Every row comes from one small tree of marks. The marks that hang from a mark follow it in brackets, in the order of their numbers. Every link used is in the known rows. Which tree was each row made from?
Known rows
j_885(j_50): [-0.63 -1.64 -0.76  0.24 -1.74 -0.43 -0.55  0.16 -0.57 -0.25  0.47  0.26
  2.08  0.59  0.61  0.43  1.40 -2.84  0.50  0.26 -1.47]
j_322(j_50 j_314): [-0.40 -1.47 -0.01 -2.28 -4.76 -1.70  0.58 -2.45 -0.37  3.44  0.66 -3.12
  3.40  1.14  0.67  0.10 -0.74  0.38  1.07 -0.40 -1.53]
j_322(j_314(j_921)): [-0.03 -3.05 -2.76  0.70 -2.68 -2.57  2.37 -2.82 -3.30  1.92  1.49 -2.33
  1.54 -0.85 -0.41 -1.44 -0.06 -0.20  0.19  1.16  1.69]
j_314(j_921): [ 0.34 -1.87 -2.70  1.93 -0.10 -0.83  2.55 -0.39 -2.06  0.03  2.19 -0.92
 -0.17 -0.75  0.67 -0.49 -0.22  0.69  0.20  0.08  1.81]
j_421(j_50): [-0.59 -1.69  0.93 -0.45  0.47 -2.01 -0.30  0.92  1.16 -0.48  0.33  0.13
  0.80  1.48  1.90 -0.48  0.24 -1.30 -0.29 -2.86 -0.26]
j_885(j_314 j_421): [-0.14  2.01  0.84 -4.42 -1.17  3.17 -0.26  0.86  0.04  3.84  2.64  0.16
  1.23  1.20 -2.52  0.68  1.71 -2.74 -0.69  0.48  0.17]
j_126(j_50 j_421): [-2.51 -2.69  0.39  1.19 -0.99 -0.41  1.40  1.70  1.73 -1.70  0.53 -2.31
 -1.46  1.38  3.31  0.18  1.53 -1.11  1.26 -4.29 -3.12]
j_126(j_50(j_921) j_421(j_322(j_314))): [-4.26 -2.57  0.68 -1.99 -3.65 -4.37  1.68 -0.59  0.21  0.41  1.67 -3.74
  0.58  3.24  2.23 -1.97 -0.24  1.41  2.30 -4.57 -2.74]
j_322(j_50(j_314)): [ 0.27 -1.05  0.41 -1.45 -2.58  1.42 -1.34  0.44  0.69  4.15 -1.42 -1.51
  3.09  2.39  0.49 -0.77 -0.48  1.12  0.63 -2.36 -1.03]
j_885(j_50(j_921) j_314 j_421): [-1.06  0.81 -0.54 -5.34 -3.81  2.80 -0.75  0.84  0.80  3.07  3.79  1.00
  4.22  2.87 -1.84 -0.02  2.19 -4.23  0.39 -1.09 -0.93]
j_582(j_50(j_314)): [ 1.43 -2.42  1.49  0.20 -0.64  0.75 -0.51  1.10 -0.10  2.51 -0.61 -0.18
 -0.11  0.97 -1.13 -2.65 -0.16 -1.71  0.11 -3.11 -1.29]
j_885(j_314): [-0.18  0.94  0.47 -2.14 -1.58  2.79  0.10 -0.21  0.23  2.26  1.20 -0.02
  1.00  1.61 -1.99  0.63  1.03  0.38 -0.95  0.82 -0.28]
j_126(j_50(j_314) j_421(j_322 j_921)): [-3.00 -1.49 -0.67  1.35 -1.40 -0.60 -1.54  4.32  0.13  1.61 -1.03 -2.49
  0.77  3.78  2.57 -1.70  0.71  0.86  1.39 -7.05 -2.35]
j_322(j_50 j_314(j_921)): [-0.11 -3.36 -2.93 -0.49 -4.76 -2.48  3.02 -2.97 -2.27  3.41  2.86 -3.77
  3.22  0.35  1.38 -0.58 -0.77  1.07  1.14 -0.42  0.25]
j_126(j_50(j_314 j_921) j_421): [-2.46 -2.77  0.29 -0.24 -2.22  0.80 -0.68  2.08  2.65  0.13 -1.36 -1.76
  0.77  3.75  1.92 -2.61  0.99  0.28  1.30 -6.96 -2.76]
j_421(j_921): [ 0.44  1.34 -2.31  1.28 -1.02  0.49 -1.51  1.86 -0.14 -0.02 -0.02  0.26
  1.37  0.33  0.36 -0.09 -0.06  0.75 -0.08 -2.32  0.19]
j_322(j_50): [ 0.09 -0.30  0.10 -1.12 -2.51 -0.04  0.60 -0.18  0.85  1.47  1.35 -1.51
  1.83  1.20  1.87  0.95 -0.75  1.15  1.12 -1.55 -1.38]
j_126(j_50 j_421(j_322)): [-3.62 -1.80  1.30  0.37 -0.07 -2.53  1.71  1.80  0.54 -0.66  1.60 -2.69
 -1.99  2.25  3.31  0.15  0.46  0.53  1.89 -3.73 -2.64]
j_126(j_50(j_314)): [-0.57 -2.40  0.97  0.03  0.57 -0.47 -1.11  1.61  0.55  1.19 -1.97 -1.91
  0.54  2.13  0.24 -1.78  1.68 -0.43  0.15 -3.80 -1.47]
j_582(j_50(j_314(j_921))): [ 1.76 -4.09 -1.17  2.24 -0.72  0.10  2.00  0.54 -2.09  2.68  1.42 -0.92
 -0.18  0.12 -0.35 -3.14 -0.20 -1.12  0.52 -2.98  0.46]
j_421(j_322(j_314) j_921): [-1.09  0.70 -1.56 -0.82 -2.58 -3.35 -1.20 -0.34 -2.82  2.73  0.49 -1.61
  2.67  1.20 -0.75 -1.18 -1.04  1.61  0.38 -0.82  0.14]
j_322(j_50(j_921) j_314): [-0.52 -0.97 -0.56 -3.52 -5.81 -1.65  0.49 -2.69  0.69  2.77  1.61 -2.64
  4.30  2.37  0.59 -1.15 -1.45  2.29  1.56 -2.23 -1.40]

Which tree is each row?
[-1.98 -0.07 -1.15 -0.34 -4.56  0.97 -2.00  3.31  0.16  4.58 -0.67 -2.10
  3.02  4.07  2.95 -0.80 -1.49  2.63  1.81 -5.55 -1.94]
j_126(j_421(j_322(j_50(j_314)) j_921))
[ 0.08 -0.55 -0.04 -2.61 -3.42  1.51 -1.34  0.38  1.73  3.51 -0.60 -1.13
  3.96  3.50  0.52 -1.75 -1.26  2.75  1.15 -4.21 -0.91]
j_322(j_50(j_314 j_921))
[-0.93  1.26  1.29 -5.72 -2.21 -0.42 -1.44  1.43  0.36  5.85  1.63 -1.14
  3.60  3.84  0.20 -2.21 -1.77  1.07  2.11 -3.92  0.05]
j_885(j_421(j_322(j_50(j_314 j_921))))
[ 0.62 -2.92 -2.19  0.63 -2.45  0.47  1.08 -0.12 -1.20  4.08  0.80 -2.40
  2.94  1.55  1.29 -1.23 -0.57  1.79  0.87 -2.31  0.81]
j_322(j_50(j_314(j_921)))
[-1.57 -2.13 -1.12  1.20 -2.69  1.29 -2.97  4.11  1.85  1.64 -2.72 -0.04
  2.75  3.48  2.75 -2.01  0.56 -1.76 -0.25 -7.42 -1.31]
j_126(j_421(j_50(j_314) j_921))
[-1.99 -0.60  1.24 -2.35  0.48 -3.91  0.09  0.90  1.05  0.15  2.12  0.19
  1.19  3.52  2.03 -1.86 -1.82  2.10  0.98 -4.17  0.19]
j_421(j_50(j_921) j_322)
[-2.02  0.49  1.43 -4.68  0.84 -3.63 -0.40  1.87  0.94  1.37  3.22  0.49
  1.37  2.94  1.58 -1.81 -1.10 -1.31  1.27 -4.55  0.69]
j_885(j_421(j_50(j_921) j_322))
[-1.20 -2.42 -1.95 -0.09 -1.60 -4.71  2.63 -2.77 -4.55  3.13  2.55 -2.62
  0.94 -0.03 -0.28 -1.65 -1.08  1.63  0.72  1.80  1.93]
j_421(j_322(j_314(j_921)))
[ 1.16 -1.70  0.91 -0.89 -1.78  0.81 -0.57  0.86  1.13  1.79  0.22  0.26
  0.87  2.03 -1.06 -3.68 -0.93 -0.18  0.70 -4.91 -1.05]
j_582(j_50(j_314 j_921))
[-0.75  1.51 -1.53 -0.63 -2.37 -1.43 -0.69  1.89 -0.52  2.41  2.20 -1.75
  2.66  2.41  2.32  0.80 -2.00  3.57  1.58 -3.18 -0.82]
j_421(j_322(j_50) j_921)
[-1.21 -3.75 -0.60  0.28  1.13 -3.43  0.57  1.14 -2.36  3.11  0.67 -0.97
  1.38  2.52  1.34 -2.99 -0.79  0.66  0.05 -3.12  2.24]
j_421(j_50(j_314(j_921)) j_322)
[-0.01 -3.16 -2.65 -0.54 -1.55  0.24 -0.30  1.19 -2.65  3.85  1.39 -0.23
  3.22  0.42 -0.47 -1.89  2.14 -5.54  0.58 -1.06  1.25]
j_885(j_50(j_314(j_921)) j_421)
[-2.25 -2.93  0.70 -1.39 -2.78  0.59 -1.65  1.96  2.87  1.15 -1.88  0.32
  2.19  4.20  2.47 -2.95 -0.23 -0.69  0.44 -6.87 -1.31]
j_126(j_421(j_50(j_314 j_921)))
[-0.57 -2.23 -1.45 -0.28 -1.53 -1.43  1.33  0.21 -2.61  5.24  1.80 -2.71
  2.37  2.24  1.52 -1.47 -1.76  3.43  1.46 -1.84  1.17]
j_421(j_322(j_50(j_314(j_921))))
[-0.81  3.76 -0.68 -4.01 -1.29  1.66 -1.43  2.97 -1.25  4.71  3.76  0.11
  2.03  2.34 -2.15  0.34  0.57 -0.46 -0.10 -1.25  0.72]
j_885(j_314 j_421(j_322 j_921))
[-1.04 -2.43 -1.79 -1.19 -0.57 -1.88  0.05  1.57 -3.93  4.77  2.21 -0.67
  2.70  1.07 -0.45 -2.00  1.10 -3.99  1.22 -0.39  1.49]
j_885(j_50(j_314(j_921)) j_421(j_322))
[-1.91 -2.12 -1.52  1.94 -2.34  1.39 -1.96  4.12  1.42  0.67 -2.06 -2.08
  1.28  2.97  2.24 -1.45  1.77 -0.69  0.75 -7.40 -2.68]
j_126(j_50(j_314) j_421(j_921))
[-2.70 -0.57  0.83 -1.14 -3.42 -0.67  1.51  0.68  0.49  2.16  1.93 -2.31
  0.44  2.39  3.73  0.98 -1.62  1.92  2.25 -2.29 -2.43]
j_126(j_421(j_322(j_50)))
[-4.05 -2.57  1.06 -3.00 -4.10 -4.58  0.67 -0.76  0.74  1.24  1.14 -1.76
  2.09  3.88  2.61 -2.53 -1.47  0.45  1.38 -4.42 -1.27]
j_126(j_421(j_50(j_921) j_322(j_314)))
[-2.26 -3.37  0.81  0.83 -1.30  0.66 -0.52  2.36  1.53  0.70 -2.13 -2.37
 -0.30  2.66  1.97 -1.55  1.84 -1.37  0.77 -5.19 -2.90]
j_126(j_50(j_314) j_421)
[-3.91 -1.42  0.63 -0.76 -1.08 -2.59  1.76  1.65  1.69 -1.46  2.20 -2.25
 -0.86  3.34  3.52 -1.11 -0.38  2.01  2.48 -5.68 -2.41]
j_126(j_50(j_921) j_421(j_322))
[ 0.15 -0.19 -0.78 -1.84 -0.36  0.18 -4.00  4.45  0.79  3.54 -1.02  0.61
  3.43  2.63  0.35 -2.32  1.15 -4.06 -0.48 -6.27  0.47]
j_885(j_421(j_50(j_314) j_921))
[-1.63 -0.22  1.97 -4.98  0.59 -2.50 -2.22  2.52  0.77  4.14  0.73  0.45
  2.71  4.06  0.28 -3.45 -0.75 -1.46  0.64 -5.39  0.93]
j_885(j_421(j_50(j_314 j_921) j_322))
[-0.16 -4.13 -3.04  1.79 -1.86 -0.04 -0.01  0.14 -2.55  2.40 -0.04 -0.52
  3.15  0.85 -0.03 -1.71  1.58 -2.49  0.30 -0.66  0.64]
j_885(j_50(j_314(j_921)))
[-1.45 -1.75  2.25 -1.65  1.25 -2.63 -1.94  1.72 -0.28  3.02 -1.34 -0.29
  1.55  3.49  0.71 -2.42 -0.66  0.18 -0.19 -3.18  0.21]
j_421(j_50(j_314) j_322)
[-2.80 -2.13 -0.06  0.13 -1.96 -0.48  1.26  1.42  2.90 -2.40  1.34 -1.77
 -0.38  2.60  3.31 -0.83  0.83  0.49  1.78 -6.14 -2.81]
j_126(j_50(j_921) j_421)
[-0.95  0.38  0.10 -2.65  0.51 -1.90 -3.61  4.68 -0.45  4.52 -0.07  0.32
  3.00  3.39  0.47 -2.58 -0.07 -2.30 -0.08 -5.97  0.77]
j_885(j_421(j_50(j_314) j_322 j_921))
